Every row comes from one small tree of marks. The marks that hang from a mark follow it in brackets, in alphabetical order. Every link used is in the known rows. Which tree was each row made from?
Known rows
dorig{banevu{sirin} duvo faba{leva}}: 1.48 0.07 -1.54 -1.82 -2.19 -2.82 -3.59 -1.17 1.89 0.77 2.87 1.41 0.88 0.32 -1.52 -5.49 1.93 -3.03 0.62 -0.63 -0.20 -1.16 2.58
banevu{dorig leva{telazos}}: -1.04 -2.00 -0.04 3.25 -1.32 1.12 0.41 2.50 -6.63 -1.08 -1.87 1.56 0.73 1.75 0.71 0.15 -0.34 1.40 1.21 1.46 -1.47 -0.90 -1.52
dorig{banevu{sirin} duvo}: 1.82 -0.70 0.84 1.26 -4.44 -2.54 -2.55 0.34 -0.50 1.27 0.86 2.71 0.69 0.15 0.53 -2.37 2.04 -3.71 -3.81 1.27 1.78 -1.36 0.41
banevu{dorig{faba} leva}: -0.37 0.13 -1.27 0.59 0.45 -1.91 1.46 2.12 -5.39 0.72 0.56 2.40 0.88 -1.65 0.04 -4.64 2.14 1.00 3.36 0.41 -1.76 -3.74 -2.09
banevu{leva}: 0.18 -1.03 1.43 1.72 -0.09 2.13 -0.89 0.29 -2.45 -1.12 -0.96 2.99 -2.13 -0.77 -0.67 -0.88 0.29 2.09 0.69 2.40 -1.08 -0.66 0.94
dorig{faba}: -1.56 1.01 -0.41 -0.54 1.98 0.47 -0.60 1.00 -0.23 0.74 -0.48 0.73 -1.23 -1.05 -0.13 -0.23 2.19 -0.46 2.64 1.68 -1.34 0.14 -0.29
dorig{banevu}: 1.69 -1.36 0.00 0.37 1.25 2.26 -1.49 -0.37 -0.62 -0.46 -1.57 1.23 0.36 0.19 0.33 1.04 2.23 -2.24 -3.23 1.99 1.51 3.34 -0.27
telazos{leva{faba}}: 0.17 1.73 -0.81 -4.07 3.11 1.85 0.07 1.10 2.17 -0.79 0.51 -0.69 -3.11 1.09 -0.90 1.45 -2.51 1.47 -0.58 0.56 -2.47 -0.51 0.43
faba{leva sagetab}: 0.23 -1.08 -0.32 -2.26 5.02 2.48 -1.18 -5.20 4.02 0.18 1.37 1.27 -2.36 0.68 1.85 2.51 -4.73 2.43 3.24 0.05 -1.81 3.31 4.13
leva{banevu{dorig sirin} faba{sagetab} telazos}: -0.42 1.63 0.70 2.00 -1.91 -1.29 1.16 1.24 -1.84 2.01 1.26 -1.50 1.30 2.17 2.73 2.90 -1.09 -1.85 0.33 -2.17 1.34 -2.58 -2.03
faba{leva}: -0.17 -0.97 -0.96 -0.79 3.75 2.54 -2.48 -2.81 2.60 -1.72 1.80 -0.05 -1.77 -0.55 -2.28 1.39 -1.15 2.47 0.31 1.52 -1.40 2.69 4.10
dorig{duvo}: -1.54 -0.73 -0.60 1.12 0.54 -1.21 -1.77 -0.14 0.57 1.47 0.54 1.19 -1.16 -1.00 1.31 0.48 0.46 -0.71 -1.32 2.85 -2.39 -0.46 0.70
sirin{banevu{dorig leva{faba telazos}} duvo}: -1.14 -0.58 -1.50 2.19 0.50 -0.37 3.29 7.89 -2.58 -1.63 -1.37 -2.11 1.00 0.63 -1.71 -0.32 -1.11 -1.06 -3.48 -0.77 -0.20 -2.37 -5.57
sirin{banevu{leva}}: -0.63 -1.47 2.31 1.96 0.36 0.74 1.47 -0.88 0.74 -1.14 -2.48 1.51 -0.02 -2.04 -2.65 -2.00 1.57 0.79 -0.72 1.59 -0.04 1.97 -0.67
dorig{banevu{leva sirin{duvo}}}: 4.76 -0.09 1.36 0.25 -4.92 -0.01 -0.89 3.04 -3.18 -2.15 0.19 3.38 -1.24 -0.93 -1.61 -3.24 0.77 -1.29 -5.87 -0.81 4.18 -3.59 -0.80
sirin{banevu{dorig leva{faba}}}: -0.62 -0.81 -0.56 2.37 1.91 -1.35 3.30 3.82 -1.56 0.01 0.35 -0.22 1.75 -1.27 -2.55 -3.32 0.85 0.10 -0.60 0.53 -0.42 -1.84 -3.62
faba{leva{banevu{sirin}} sagetab}: 1.68 1.04 1.96 -1.26 -0.06 -0.08 -1.46 -7.74 4.70 0.18 3.07 0.13 -0.86 -1.49 -0.32 0.97 -1.17 1.75 0.30 -2.31 1.42 0.97 4.57
telazos{leva{banevu{sirin} faba{sagetab}}}: 2.00 3.66 1.98 -4.63 -0.53 -0.75 1.01 -3.72 4.26 1.11 1.63 -0.35 -2.20 0.28 1.16 1.05 -2.76 0.64 -0.76 -3.18 0.26 -2.35 0.90
duvo{dorig sirin}: 2.46 -1.18 0.77 0.85 -0.55 2.00 -0.44 -1.26 0.76 0.11 -1.71 -1.29 1.48 -1.00 -0.22 0.87 1.76 2.59 -2.60 1.97 3.87 2.24 3.00
sirin{banevu}: -1.50 -0.87 1.52 1.26 2.11 0.40 1.54 -1.45 3.26 -0.28 -1.73 -0.45 0.42 -1.95 -2.06 0.95 1.93 -0.57 -2.07 1.77 0.63 4.03 -0.79
banevu{dorig}: -0.34 -0.57 -1.23 1.25 1.89 -1.27 1.02 0.43 -2.69 0.61 1.45 0.65 0.87 -1.39 0.71 0.54 0.95 0.71 -1.39 1.47 -0.20 -0.61 -1.11
duvo{dorig}: 0.30 -1.68 -0.06 -0.16 0.04 0.81 0.94 0.22 0.10 0.02 -0.80 -0.37 0.10 -1.51 1.41 1.82 -0.13 1.16 0.39 2.05 1.59 2.13 0.36
banevu{leva sirin}: 1.39 -0.17 3.30 2.47 -4.51 0.19 -1.09 0.74 -3.00 -1.09 0.68 4.19 -2.25 -0.57 -2.24 -2.60 0.42 1.90 0.59 1.23 1.27 -3.60 1.80
leva{faba}: -1.04 0.44 -0.69 1.24 3.14 2.37 -1.01 3.81 0.34 0.19 0.79 -0.36 -2.43 0.32 -0.68 2.26 -0.29 -0.28 0.10 2.49 -0.96 -0.40 -0.03
banevu{dorig{duvo faba{leva}}}: -1.48 0.04 -4.53 -1.68 2.81 -4.52 -0.91 -0.78 0.55 1.74 4.19 -0.42 1.68 -1.30 0.16 -4.05 0.56 0.11 2.56 0.01 -4.25 -2.27 0.94
faba{leva{banevu} sagetab}: 0.66 0.23 -0.04 -2.21 4.53 1.69 -1.24 -8.27 5.20 0.18 1.42 -1.06 -0.72 -1.46 1.12 2.84 -1.40 1.79 0.34 -1.27 -0.91 3.91 3.80
faba{leva{banevu{dorig sirin} telazos} sagetab}: 0.47 0.11 0.52 0.19 -1.36 -1.13 -0.08 -5.50 0.67 0.10 2.35 -1.24 1.91 1.19 1.42 1.86 -1.87 1.04 0.75 -3.22 0.88 0.48 2.02

Write each row's tree
1.19 0.07 -3.81 -4.73 2.30 -0.39 0.45 1.53 3.20 -1.18 2.06 -2.55 -0.65 -2.58 -0.46 -0.83 -1.43 1.69 0.79 -1.36 0.63 0.19 1.01 | sirin{duvo{dorig{faba{leva}}}}
2.58 0.16 0.40 -1.05 -4.48 -1.94 1.50 3.16 0.22 -0.71 1.78 -0.15 -1.18 -2.57 0.18 0.42 -1.07 0.73 -3.67 -0.66 4.91 -2.94 -0.26 | banevu{sirin{duvo{dorig}}}
-1.49 -1.84 0.10 -1.02 3.61 4.41 -1.95 -3.57 2.52 -0.60 -1.26 0.45 -2.04 3.81 2.61 5.07 -5.72 1.66 4.37 0.32 -2.68 4.95 3.67 | faba{leva{telazos} sagetab}
1.39 1.97 -1.07 -3.91 1.50 -2.47 2.10 -5.43 0.41 -0.39 1.33 -2.22 1.70 -2.80 -0.10 -0.20 2.12 1.96 -4.99 -1.72 -0.63 -0.32 -1.11 | telazos{leva{banevu{dorig}}}
-0.40 0.19 1.68 0.99 -4.05 -1.92 1.81 1.87 -5.91 1.75 -0.91 4.02 0.34 2.89 3.57 -2.59 -2.40 0.08 7.22 -1.90 -0.79 -4.47 -1.77 | banevu{dorig{faba{sagetab}} leva{telazos} sirin}
1.78 -1.25 -1.62 -2.13 -0.21 0.23 0.67 1.42 -0.62 0.83 -2.39 -0.26 2.40 -0.73 2.09 -1.55 2.84 -2.87 1.35 0.59 2.42 2.94 -1.96 | duvo{dorig{banevu faba}}
0.20 2.74 1.13 0.09 -2.08 0.68 -0.18 3.09 1.27 0.45 0.49 -2.06 -2.31 1.42 1.97 4.81 -2.60 -2.17 -2.94 -2.59 2.07 -2.70 -1.57 | leva{banevu{sirin{duvo}} faba{sagetab} telazos}
0.44 1.49 -0.01 -5.76 4.61 1.80 1.29 -1.27 3.60 1.15 -0.11 0.82 -3.73 2.27 3.25 2.68 -6.15 1.29 2.13 -0.75 -3.09 0.01 0.51 | telazos{leva{faba{sagetab}}}
0.10 0.42 2.17 -0.22 -1.44 1.78 -2.17 -6.03 3.20 -0.65 0.59 -0.83 -0.74 1.86 0.39 3.40 -2.21 0.98 1.38 -2.17 0.75 2.59 4.00 | faba{leva{banevu{sirin} telazos} sagetab}
-2.67 -1.33 1.52 3.43 0.17 3.27 0.77 4.90 -0.39 -1.61 -4.01 -0.77 -0.53 2.49 -2.73 0.67 -0.46 -0.87 1.20 1.72 -1.31 2.01 -2.15 | sirin{banevu{leva{faba telazos}}}
0.85 -0.69 -0.69 0.78 0.63 -2.95 4.22 2.07 -1.43 -1.27 0.20 0.17 1.37 -3.72 -1.80 -2.97 0.84 0.62 -5.38 -1.01 1.20 -2.24 -4.04 | sirin{banevu{dorig leva} duvo}
-0.32 -1.70 0.71 2.34 0.64 -2.08 3.49 -0.29 -1.87 -0.41 -0.74 1.07 2.48 -2.52 -1.75 -3.51 1.80 0.91 -1.35 0.48 0.08 -0.11 -2.65 | sirin{banevu{dorig leva}}
0.77 -0.29 0.91 -0.41 0.21 -0.34 2.33 -1.11 3.78 1.04 -3.31 -2.86 4.02 -2.32 -2.04 -2.52 4.70 0.24 -0.67 0.31 3.88 3.81 0.29 | duvo{dorig{faba} sirin{banevu}}
-0.42 -0.07 3.09 2.41 -3.18 2.74 -0.74 4.13 -2.74 0.36 -1.31 3.35 -3.22 4.98 2.14 1.32 -5.22 0.11 5.25 0.01 -0.60 -3.02 0.43 | banevu{leva{faba{sagetab} telazos} sirin}
1.77 1.44 -0.50 -2.42 -4.14 -2.98 1.83 4.45 -0.01 0.22 1.47 -0.28 -0.71 -2.74 0.21 -1.78 0.42 -0.38 -0.42 -1.39 3.92 -4.08 -1.33 | banevu{sirin{duvo{dorig{faba}}}}
-2.24 -1.52 -0.17 3.75 0.45 0.46 2.67 5.47 -3.07 -0.82 -2.27 -1.10 1.94 2.01 -1.80 -0.79 -0.13 -0.80 0.54 0.70 -1.18 -0.10 -4.19 | sirin{banevu{dorig leva{faba telazos}}}
3.05 1.59 0.72 -0.99 -4.99 -2.82 1.50 0.12 1.28 -0.75 1.90 -2.41 0.45 -4.73 -0.57 0.59 2.11 0.29 -6.59 -1.83 5.96 -2.33 -0.62 | leva{banevu{sirin{duvo{dorig}}}}
-1.05 1.97 1.71 3.19 -3.49 1.57 -1.97 3.11 -0.53 -0.62 0.09 -2.50 -0.52 1.34 -2.28 3.16 2.18 -1.68 -1.80 0.32 1.75 -1.11 -0.13 | leva{banevu{sirin} faba telazos}
-0.59 -1.71 -0.15 -0.36 -1.58 0.41 -1.46 0.75 -2.87 2.54 -4.74 3.64 0.38 4.22 6.04 -2.01 -1.60 -4.31 4.94 0.08 -3.49 0.75 -1.92 | dorig{banevu{leva{telazos}} duvo faba{sagetab}}
0.55 3.03 -0.49 -4.09 2.58 1.13 -0.03 -1.86 3.42 -0.76 0.54 -3.06 -1.59 -1.10 -1.59 1.46 0.72 0.88 -3.53 -0.65 -1.53 -0.02 0.09 | telazos{leva{banevu faba}}
-1.20 -1.45 -3.22 -1.37 0.80 0.85 -4.14 0.11 1.06 0.02 -1.26 -0.80 1.24 3.37 0.37 -1.16 0.92 -3.69 1.88 0.68 -3.21 3.57 1.07 | dorig{banevu duvo faba{leva{telazos}}}
-0.08 1.69 -0.22 0.52 -2.26 -4.21 1.29 1.98 -3.36 1.46 2.86 1.64 1.17 -1.44 -0.65 -3.44 2.65 -0.47 1.92 -0.50 1.17 -4.72 -1.25 | banevu{dorig{faba} sirin}
-2.15 0.55 -3.13 -0.02 1.03 -5.43 0.58 1.75 -2.31 3.22 2.14 0.59 1.74 -1.83 2.19 -3.29 2.33 -1.88 1.37 1.07 -3.17 -3.65 -2.33 | banevu{dorig{duvo faba}}
-1.55 -0.96 1.12 1.65 1.23 4.68 -0.49 3.56 -2.26 0.36 -3.08 2.05 -3.18 4.77 3.29 3.14 -5.34 0.17 5.38 1.06 -2.84 -0.17 -0.55 | banevu{leva{faba{sagetab} telazos}}
0.85 -2.73 1.07 2.38 -1.90 4.50 -2.18 1.68 -4.63 -2.13 -4.94 2.24 0.19 3.32 0.48 0.52 0.79 -1.64 -0.63 1.95 0.20 3.18 -0.78 | dorig{banevu{leva{telazos}}}
-1.22 -0.26 -0.46 0.67 1.60 3.54 -3.16 -4.20 2.33 -2.49 -0.54 -3.57 0.09 0.49 -2.35 3.89 1.26 1.19 -1.38 0.44 -1.01 4.87 3.07 | faba{leva{banevu telazos}}
-4.03 -1.19 -3.32 -0.23 1.81 -3.92 0.82 -0.26 2.27 0.92 0.33 -2.88 3.90 0.60 -1.26 -2.78 0.93 -1.84 2.26 -0.56 -3.81 2.00 -1.33 | sirin{banevu{dorig{duvo faba{leva{telazos}}}}}
-0.70 0.99 2.95 3.01 -4.84 0.84 -1.78 -1.16 -1.00 -0.95 -0.99 -1.17 0.10 0.25 -1.56 2.94 3.24 -0.64 -2.62 0.21 2.36 0.61 0.70 | leva{banevu{sirin} telazos}
0.98 -0.57 0.68 2.48 1.83 -1.18 2.09 -2.23 1.13 0.47 -0.83 -1.72 4.37 -2.18 -2.85 -1.44 4.24 0.97 -5.66 0.57 3.00 2.09 -0.03 | duvo{sirin{banevu{dorig}}}
-1.98 -0.62 -2.65 -2.26 4.00 0.29 0.36 -1.67 -0.30 1.23 0.36 -0.20 0.80 3.07 3.46 1.27 -3.84 0.64 7.01 -1.61 -3.49 1.79 0.53 | banevu{dorig{faba{leva{telazos} sagetab}}}
0.72 1.90 -0.12 1.82 -4.55 -2.83 0.87 1.85 -2.92 -0.98 1.63 -2.46 1.56 -1.51 -0.69 1.76 2.48 -1.02 -7.11 -2.25 3.52 -3.53 -2.71 | leva{banevu{dorig sirin{duvo}} telazos}
-2.31 -0.51 -0.91 -2.45 3.82 3.25 -1.56 -2.24 2.33 0.45 -1.48 0.24 -1.73 3.68 2.68 2.72 -4.18 0.48 7.65 -0.50 -3.47 3.77 2.45 | dorig{faba{leva{telazos} sagetab}}
0.55 2.63 0.23 -1.26 -1.21 -1.26 -2.25 -4.21 3.11 -0.66 3.50 -1.55 0.16 -2.75 -4.35 -2.62 4.04 0.78 0.64 -1.73 1.01 -0.81 3.44 | dorig{faba{leva{banevu{sirin}}}}
